What can hang from each mark
G: K X
T: N
K: C J Z
X: G
Z: K
N: J T
C: K
J: K N

Each row was made from one small tree. The marks that hang from a mark follow it in brackets, in alphabetical order. Every link used is in the known rows. Write each row's tree.
Known rows
C[K[J[N[T]] Z]]: [-83 5 43 30 286 -196 73 -63 86 -27 -207 -55 78 -27 135 45 152]
Z[K[C]]: [37 -16 -53 13 11 -74 207 -48 -63 -155 0 10 110 225 43 137 -192]
X[G]: [-113 -2 62 -75 -147 30 -4 10 66 -73 8 183 18 -47 -68 34 129]
J[K[C] N[T]]: [-85 168 -143 96 101 -216 129 122 35 -120 -41 -155 244 156 53 21 -241]
N[J[K[C]] T]: [-146 218 -200 89 37 -127 47 48 -44 -179 149 -83 -36 248 -8 -16 -328]
J[N]: [51 85 -30 16 123 -108 36 77 108 74 -47 -115 195 128 80 9 -28]
Z[K[C J]]: [-22 -7 -20 45 90 -132 224 -96 -28 -112 -56 17 51 354 33 91 -82]
G[K[C J[N]]]: [-34 -7 -34 77 115 -12 104 -15 51 49 -21 -21 155 428 92 128 -93]
K[J Z]: [-20 -105 39 115 158 -90 -13 -121 -30 -6 -143 145 -1 100 129 -44 262]
N[J T]: [-57 215 -181 24 109 -69 -49 23 47 -18 35 -72 -132 365 5 -80 -183]
Z[K[C J[N]]]: [17 46 -44 64 167 -212 260 -39 28 -64 -86 -50 182 422 81 104 -104]
G[K[C Z]]: [15 -150 -29 59 20 115 48 -74 -86 -78 15 155 147 183 170 175 -80]
N[J[K[C Z]] T]: [-110 142 -188 116 76 -128 22 1 -89 -202 108 9 9 221 84 -11 -242]
G[K[J Z] X]: [-84 -25 108 46 23 13 42 -122 56 -94 -51 202 29 284 9 192 217]
G[K[C J[N[T]]] X]: [-128 139 -29 72 53 -43 122 -46 144 -37 -122 58 164 552 -77 144 -74]
X[G[K[J[N] Z]]]: [-110 -36 82 -13 13 0 11 -20 141 -25 -60 220 97 232 104 139 250]
N[J[K[Z]]]: [-68 81 -50 69 37 -119 28 12 -126 -166 286 -1 6 -17 87 64 -93]
T[N[J[K[C Z]]]]: [-137 123 -82 85 100 -122 -24 55 -118 -63 123 -77 265 185 187 -4 -206]

Which tree is each row?
[-46 -71 25 52 -88 107 76 -123 -43 -172 2 261 203 195 -3 224 -46]	G[K[C Z] X]
[-35 -159 -15 166 98 -37 56 -161 -133 -50 -150 208 146 143 108 -42 75]	K[C J Z]
[-122 -69 31 24 -24 9 56 -52 77 -62 -56 259 191 261 93 134 134]	X[G[K[C J[N] Z]]]
[-26 134 -78 97 193 -254 55 111 73 -121 -81 -89 176 80 184 24 10]	J[K[Z] N[T]]
[18 -97 -57 185 199 -124 83 -108 -53 10 -186 122 311 255 164 -35 45]	K[C J[N] Z]
[-40 100 -134 133 151 -209 106 66 -6 -162 -85 -50 298 126 167 38 -136]	J[K[C Z] N[T]]
[-92 -63 55 95 -22 50 95 -173 -17 -132 -56 263 139 312 -21 193 62]	G[K[C J Z] X]
[-136 34 77 -49 -16 -9 36 23 190 8 -14 128 41 259 14 129 175]	X[G[K[J[N]]]]
[-35 20 -42 125 136 -133 117 -58 14 54 -132 -26 233 290 30 -62 -77]	K[C J[N]]
[38 -45 11 128 252 -170 20 -60 52 62 -182 60 153 197 184 -46 232]	K[J[N] Z]
[-65 -69 -21 118 -32 -70 87 -34 -182 -243 96 100 173 -190 87 88 -81]	J[K[C Z]]
[-104 180 33 28 95 -75 77 -11 220 -6 -127 17 50 507 -57 138 74]	G[K[J[N[T]]] X]
[17 151 -48 31 246 -262 183 13 145 -24 -171 -127 5 504 103 56 25]	Z[K[J[N[T]]]]
[-5 100 -92 84 203 -227 234 -17 80 -61 -186 -73 134 540 90 55 -123]	Z[K[C J[N[T]]]]
[-160 187 -98 56 74 -115 -7 83 -80 -38 156 -141 223 222 120 -11 -267]	T[N[J[K[C]]]]
